(in the rows, 128 means zero)
Known rows, with every step that occurs:
veve -> napil: [133 158 107 157 133 131  65 141  96  67 102 147  97 113 150 132 106 105
  75  95 119  89 178 122 148 107 112 157 138 133 141 123 158 128 118 128
 174 147 114 117 112 132 127 117 155 142 113 112 162 127 185]
sipak -> mupo -> meled: [131 120 109 109  90 145  62 120 106  56 121 123  97 122 155 148  91 103
  94  82  98 111 184 138 138 105  91 147 144 152 144 125 181 124  88 151
 125 146 113 130 113 143 137 116 143 145 116  97 153 126 166]
meled -> mupo: [132 114 106 117 108 124  78 135 104  60 124 144 116 115 161 134  89 116
  79  91 104 117 181 105 142 100 105 146 138 149 123 128 157 114  98 121
 134 142 110 122 114 138 130 136 138 154 134 117 123 150 167]
veve -> napil -> sopa -> sipak: [161 186  98 146 137 143 110 145  90  78 105 156  77 116 148 146  97  93
  70  99 142 100 158 127 141 110 111 163 138 136 157 115 150 121 134 144
 166 165 109 132 103 139 129 111 159 139 129 100 166 122 209]
sopa -> napil: [137 162 121 153 128 121  78 124  98  79 105 154 106 117 165 148  93  90
  82  88 118 109 155 112 149 112 103 158 126 134 128 124 146 127 109 118
 162 151 121 115 118 139 124 120 149 154 130 125 160 137 177]
lasom -> veve -> napil -> sopa -> roran -> mupo: [155 152 102 103 117 141  95 149  79  82 119 145  65 112 139 168  86  76
  64  98 133 103 165 101 146 114 112 158 138 123 115 107 146  93 123 149
 179 170 103 139 126 143 109 123 119 120 119  87 170 114 217]
roran -> sopa: [130 131 115 130 113 135  77 129  99  80 115 135 104 104 164 146  98 101
  72  82 124 125 170 119 138 102  93 142 141 128 136 120 156 112 114 135
 141 154 122 124 101 134 133 118 128 155 141 102 149 124 184]
sipak -> mupo -> roran -> sopa -> napil -> veve: [147 149 117 123  96 152 100 124  77  81 107 128  90  92 175 179  75  77
  54  74 128 107 167 102 105 111 101 145 136 144 121 129 162  96  94 149
 160 170 130 129 100 148  97 131 132 145 151  93 188 128 197]
mupo -> meled: [124 126 115 121 107 138  59 126 113  65 126 131  98 127 161 149 100  96
  99  84 105 115 169 134 143 106  93 150 133 135 145 128 176 133  93 135
 140 144 122 119 115 138 152 107 141 146 124  93 156 121 170]
sipak -> mupo -> roran -> sopa: [138 114 115 123  90 143  91 122  89  68 107 114  97  94 161 156  78 109
  66  68 119 125 173 106 112  99  86 132 151 139 139 126 166  99  92 151
 122 161 125 140  87 145 112 133 104 148 135  91 163 130 177]
lasom -> veve -> furo: [115 133 107 127 121 124  66 131  84  67  97 159  97 115 133 149  79  86
  74  88 121  93 189 131 150  98  93 156 168 122 117 124 163 108 121 129
 138 160 116 128 123 144 165 122 124 138 128  86 142 128 212]
furo -> vivu: [110 124 104 146 131 118  73 108 106  77 120 125 117 124 177 132 106 103
 111  99 126 110 170 108 175 100  94 155 134 138 118 122 153 128 102 127
 132 148 110 139 130 136 148 117 149 139 125 102 149 129 180]
mupo -> sipak: [122 145 103 129 120 147  76 132 103  83 112 136 102 119 162 152 102 125
  99  77 109 123 162 124 118 104 102 153 111 148 135 132 159 134  98 137
 144 152 125 138 108 136 132 112 139 161 126  94 145 130 167]
napil -> sopa: [147 151 109 126 119 140  74 140 101  63 124 148 111 110 164 138 107 105
  94  95 123 127 164 130 153 101 109 150 149 130 156 119 156 120 115 132
 130 143 116 139 122 130 146 106 133 142 132  83 147 119 179]
napil -> veve: [135 145 118 125 122 145  64 133  97  75 123 149 118 110 160 137 104  93
  73  97 116 106 175 126 145 104 120 163 138 138 125 131 170 120  94 124
 141 146 115 131 120 134 146 107 152 142 131  90 158 130 185]
medenuv -> vivu -> furo: [106 133 110 123 132 119  69  97 110  75 110 124 102 128 159 157 101 102
 112  84 121 113 182 144 169 104 111 136 171 122 148 127 134 129 114 119
 139 149 112 131 130 143 137 126 139 139 139 113 151 111 173]
napil -> sopa -> sipak -> mupo -> meled: [166 148  97  99  97 154 101 126  99  65 122 126  74 124 153 161  81  95
  90  84 120 119 160 142 131 109  87 152 143 147 162 116 175 122 105 172
 115 162 109 143 106 149 136 112 146 140 131  83 157 122 194]
lasom -> veve -> napil -> sopa -> roran: [161 162 110 122 124 141  77 146  79  74 110 159  78 114 149 173  95  61
  72  94 136  84 158 112 143 112 112 168 132 110 124 111 151 101 131 129
 174 162 112 144 131 140 137 105 115 120 129  90 177 110 214]
roran -> mupo: [131 125 111 118 115 130  85 134 101  79 120 126 102 110 144 126  96 122
  73  91 110 135 172 109 156 102  97 145 141 146 124 122 156 120  95 143
 138 153 108 125 107 139 117 134 139 149 112 108 145 141 177]
meled -> mupo -> roran -> sopa -> napil -> veve: [135 145 111 114 100 136 107 133  87  77 126 137  92  95 185 181  75  79
  53  83 122 114 170  86 101 107 108 141 123 141 111 130 153  93  94 129
 174 169 133 115 104 143  96 145 123 144 170 100 163 132 197]
meled -> mupo -> roran -> sopa -> napil -> veve -> furo: [116 147  96 113 106 133 113 138  81  63 105 142  72  88 173 186  60  76
  55  96 129 107 200 103 103 102  87 136 138 136 119 130 140  93 101 138
 188 184 139 113 107 151 108 154 122 147 170  90 158 125 219]
medenuv -> vivu -> furo -> veve -> meled: [ 93 100 120 122 148 116  42  87  95  55  99 127  71 131 184 167 115  92
  98  87 140  97 199 147 170 114  98 145 192 106 147 113 128 127 108 137
 165 161 107 122 147 144 139 121 161 118 128 109 152  63 193]
roran -> sopa -> napil -> veve: [144 165 114 135 122 143  82 129  91  90 114 155  98 100 179 170  94  72
  59  89 131 108 162 118 130 114 110 155 126 131 120 125 152 106 114 132
 178 163 127 114 117 138 120 116 155 150 158 101 172 124 206]
roran -> sopa -> napil -> veve -> meled -> mupo -> sipak: [115 143 108 100 105 143  95 136  83  74 123 163  70 108 197 197  98  88
  70  90 142 117 188 115  89 121 108 153 116 146 124 119 140 101  94 161
 200 183 131 112 127 138  93 129 160 153 156  98 139 113 216]
medenuv -> vivu -> furo -> veve -> melub: [102 126 102 131 156 110  56 115  90  68  95 103 100 124 165 162 110  78
 103  89 131  82 195 144 169 117 103 141 182 106 132 120 142 135 121 130
 178 168 104 128 128 148 161 136 155 131 137  94 155  87 178]
vivu -> furo -> veve: [110 128 111 134 140 122  55 104  95  70  93 126  89 121 174 149 100 107
  81  76 116  99 187 121 151 103 100 138 161 138 138 131 141 144 113 119
 151 147 113 130 123 134 145 131 157 126 133  98 160  93 176]
napil -> veve -> meled: [125 125 137 121 123 138  49 134  89  56 119 167 102 111 160 145 120  92
  73 103 137 110 188 139 150 107 111 172 156 128 137 120 169 115  85 144
 153 157 115 125 136 134 139 100 157 134 115  87 144 111 204]
veve -> lasom: [133 144 119 141 111 130  64 139 102  70 111 151 120 117 155 132 100 101
  69  74 123 117 168 130 149 115 105 148 146 117 135 113 162 125 105 117
 151 158 123 124 109 141 124 115 127 172 119  88 160 149 179]

Rows:
[167 170  89 117 110 157  99 136  94  60 110 132  59 121 150 163  88  88
  80  92 127  92 173 143 124 115  95 153 142 147 166 113 173 123 119 176
 157 165 107 133 105 149 124 112 165 134 120  86 170 116 203] => veve -> napil -> sopa -> sipak -> mupo -> meled
[129 124 120 134 105 137  90 127  96  80 112 120  99  99 161 158  89 104
  71  72 126 130 162 106 121  95  87 134 141 129 141 125 160 107  98 135
 138 162 135 128  89 137 127 123 103 145 144  89 166 131 181] => mupo -> roran -> sopa
[136 147 110 151 124 130  62 139  85  78 105 160  99 122 142 145  98  81
  60  81 123  72 172 115 139 110 119 165 148 126 119 125 171 111 122 122
 158 150 108 120 116 136 141 114 147 133 120 102 163 126 205] => lasom -> veve -> napil
[171 169 103 137 113 151 125 142  79  68  98 128  69 103 148 155  79 103
  65  84 136 102 162 112 116 106  99 154 146 146 158 120 163 110 115 158
 146 170 112 147  89 150 103 128 133 129 124  88 178 129 203] => veve -> napil -> sopa -> sipak -> mupo -> roran
[118 103 127 100  93 138  86 139  83  52 128 142  89  93 177 172  95  93
  56  89 141 124 196 105 108 100  99 142 157 132 130 120 162  86  77 151
 157 173 128 118 109 138 114 130 124 130 149  79 136 115 207] => napil -> veve -> meled -> mupo -> roran -> sopa
[119 102 118 127 114 117  83 115  78  56 103 134  59 104 209 184  86  82
  51  78 139 106 181  85 113 115  78 139 141 127 123 112 131  95  91 146
 194 179 131 102 113 145  98 145 128 130 153 116 155  91 196] => furo -> veve -> meled -> mupo -> roran -> sopa -> napil
[120 135  97 109 113 148  95 136 101  93 122 120  92 117 151 147  96 134
  87  77 107 143 167 113 119 105  99 144 113 160 127 127 154 128  90 154
 149 161 114 134 103 139 105 133 143 159 117  94 143 139 174] => roran -> mupo -> sipak
[114  84 110 115 121 118  48 123  89  45 113 149  86 115 193 142 104 110
  66  94 120 101 198 108 144 109  96 156 155 135 123 112 148 112  89 140
 164 153 107 113 129 138 129 130 157 132 123 117 123  95 187] => furo -> veve -> meled -> mupo
[141 178 120 141 120 135  69 139  93  82 112 173 114 113 171 155  95  65
  58  84 132 100 162 125 142 127 119 162 130 116 118 118 157 121 105 116
 186 167 129 113 124 147 108 113 151 165 134  89 181 150 201] => sopa -> napil -> veve -> lasom
[128 109 111 115  91 129  99 134  97  69 122 118 100  97 171 160  77 109
  66  77 115 130 175  88 110  93  91 128 138 145 129 127 158  94  93 132
 135 160 130 123  88 143 111 146 101 152 155  98 139 137 176] => meled -> mupo -> roran -> sopa
[135 156 112 115  91 136 106 147  87  74 124 144  99  97 190 181  73  67
  41  72 136 115 168  94  99 119 107 135 131 124 115 119 150  93  97 123
 190 185 142 105  97 152  83 145 116 166 166  80 176 147 205] => meled -> mupo -> roran -> sopa -> napil -> veve -> lasom
[140 158 124 136 111 143  96 130  85  90 114 139  89  97 177 180  88  67
  57  80 133 113 155 102 111 110 104 149 125 128 121 129 157 101  98 132
 173 172 140 120 102 142 110 122 126 142 160  87 185 125 204] => mupo -> roran -> sopa -> napil -> veve
[108 145  86 130 116 137 114 107  75  66  94 116  68  95 186 184  64  64
  81  96 145  93 198 106 128 105  76 142 147 137 113 126 142  98 101 161
 178 190 130 140 121 157 114 143 135 137 153  78 186 114 230] => sipak -> mupo -> roran -> sopa -> napil -> veve -> furo -> vivu
[146 118 109 114 100 131 132 131  93  84 119 120  86 102 163 167  64 103
  57  72 126 130 155  85 100  97  85 138 126 149 126 122 154  97  97 139
 133 178 124 131  76 150 111 150 106 150 165 109 143 149 192] => meled -> mupo -> roran -> sopa -> sipak
[133 136 110 129  96 121 109 129  94  74 116 127  88 100 180 176  73  92
  64  76 122 124 164  80 109 106  90 130 122 140 124 127 143  99 101 126
 164 166 134 112  95 143  92 151 111 152 163 119 153 139 180] => meled -> mupo -> roran -> sopa -> napil
[138 154 115 146 120 127  87 124  97  85 105 145  93 109 173 164  93  87
  69  83 129 117 158 111 134 111  94 144 128 129 132 120 144 114 121 132
 170 163 128 112 109 137 116 126 139 155 149 120 166 128 192] => roran -> sopa -> napil
[145 132 111  74 100 149  97 139 105  68 139 114  69 119 149 171  91  91
 102 101 112 146 167 123 149 110  84 142 119 134 143 109 148 113  92 158
 155 166 119 139 123 142 122 115 113 133 121  84 160 112 181] => napil -> sopa -> roran -> mupo -> meled
[151 157 100  91 112 150  97 149 100  65 126 122  51 117 147 173  97  84
  89 108 123 120 181 123 141 116  92 147 116 132 150 107 146 115 108 162
 195 170 116 129 124 144 107 115 129 129 113  84 177 105 194] => veve -> napil -> sopa -> roran -> mupo -> meled
[151 176 100 141 134 141  77 152  95  59 111 155  95 108 161 140 113  97
  80 102 132 102 177 129 150 108 118 150 151 127 160 116 154 120 129 140
 167 148 116 126 121 132 128 107 151 137 122  88 162 111 194] => veve -> napil -> sopa
[136 150 122 148 112 129 100 124  91  86 105 128  88 105 170 172  84  84
  68  69 131 121 152  95 118 106  86 137 124 127 135 124 147 109 106 129
 167 170 141 117  98 141 107 128 113 150 152 110 181 126 187] => mupo -> roran -> sopa -> napil
[143 141 115 137  96 137  99 118  83  77  98 122  84 100 174 171  71  91
  65  68 124 117 163  98 113 107  83 136 139 141 132 123 155 101 101 145
 154 168 132 128  91 147  93 141 114 150 145 111 179 134 183] => sipak -> mupo -> roran -> sopa -> napil
[148 162  91  93 113 156 108 152  77  94 119 139  51 117 148 188  87  89
  75  85 129 112 162 104 110 117 108 157 109 136 116 114 142 100 123 161
 186 180 112 148 124 143 100 122 116 130 123  77 168 113 216] => lasom -> veve -> napil -> sopa -> roran -> mupo -> sipak
[158 130 102 122 103 144 112 117  86  88 101 131  85 106 152 155  72  99
  56  75 127 117 162 120 120 104  89 151 142 147 132 115 160 106 115 160
 122 169 107 138  84 150 118 134 137 158 139 114 153 147 198] => roran -> sopa -> sipak -> mupo
[ 99 111 124 118 119 105  88 108  79  54  89 128  44 111 204 199  85  84
  61  68 148 107 201  90 114 111  78 120 165 130 138 121 118 112 101 142
 197 185 133 105 120 140  96 161 135 120 160 110 159  81 200] => vivu -> furo -> veve -> meled -> mupo -> roran -> sopa -> napil
[122 174 108 136 137 134  77 134  86  68  92 166  90 107 158 159  81  75
  76 111 125  92 190 136 146 112 100 164 144 132 126 127 144 120 109 131
 188 168 125 119 133 146 137 122 159 145 137  98 165 122 212] => sopa -> napil -> veve -> furo
[115 149 104 124 133 140  69 139  91  63 100 158  99 103 147 142  89  94
  75 109 119  99 200 144 150  98 100 159 154 133 131 130 158 118 102 131
 161 159 120 131 124 142 156 116 146 141 130  79 149 122 210] => napil -> veve -> furo
[ 93  89 127 109 117 110  69 112  86  40  98 124  66 116 183 168  92 112
  77  71 132 104 210  99 130 100  88 130 177 140 138 126 137 124  84 130
 155 166 120 122 126 139 121 152 134 114 137  96 139  89 183] => vivu -> furo -> veve -> meled -> mupo -> roran
[124 129 137 119 107 124  83 135  82  52 120 159  89 108 176 173  92  82
  69  97 135 108 181  97 122 112 109 161 137 139 119 125 153 100  72 133
 178 171 126 110 127 142  97 133 142 130 140 106 151 128 200] => sopa -> napil -> veve -> meled -> mupo -> roran
[125 146  95  87 132 142  88 124  94  62 104 104  26 126 169 191  93  84
  86  91 127 101 199 121 140 117  88 131 146 132 154 115 127 134 118 158
 217 172 113 128 132 144 112 129 149 110 125  75 193  68 197] => vivu -> furo -> veve -> napil -> sopa -> roran -> mupo -> meled
[172 161 102 131 103 150 118 139  66  81 103 136  68 111 141 168  69  78
  50  75 139  82 152 106 109 108 106 160 156 138 135 120 177  96 121 158
 133 174 107 150  96 154 115 125 125 120 132  73 180 127 223] => lasom -> veve -> napil -> sopa -> sipak -> mupo -> roran
[154 129 120 132 100 141 110 119  85  79  97 122  90 110 141 148  66 112
  67  71 119 117 152 104 119 100  87 156 134 154 132 124 170 115  86 146
 111 167 113 150  83 155 112 135 120 145 127 107 163 153 178] => sopa -> sipak -> mupo -> roran
[ 99 165  94 142 146 123  86 114  91  66 100 150  88 115 176 159  88  62
  98 118 139  83 194 121 167 109  96 162 139 132 109 128 134 125 110 133
 189 171 120 129 147 146 143 123 168 141 140  92 167 119 222] => sopa -> napil -> veve -> furo -> vivu
[133 164 104 126 153 134  76 123  87  61  86 135  51 116 173 179 101  82
  84  93 136  85 185 119 146 112 101 148 152 123 152 114 116 133 134 126
 203 162 115 142 134 137 129 121 143 113 136  91 187  72 194] => vivu -> furo -> veve -> napil -> sopa -> roran
[ 91 132  89 142 140 115  82 113 101  57 100 129  98 117 161 136  91  99
 113 112 130 100 199 125 179  96  77 150 154 134 128 123 140 127 111 135
 151 162 114 139 132 143 160 126 143 144 125  93 143 119 206] => veve -> furo -> vivu
[125 128 106  97 114 149 107 131  95  94 115 118  76 117 149 169  86 122
  97  85 109 145 159 104 116 109  91 154  89 153 116 120 136 120  83 144
 165 172 117 149 111 146  96 130 114 152 118 106 151 137 176] => sopa -> roran -> mupo -> sipak
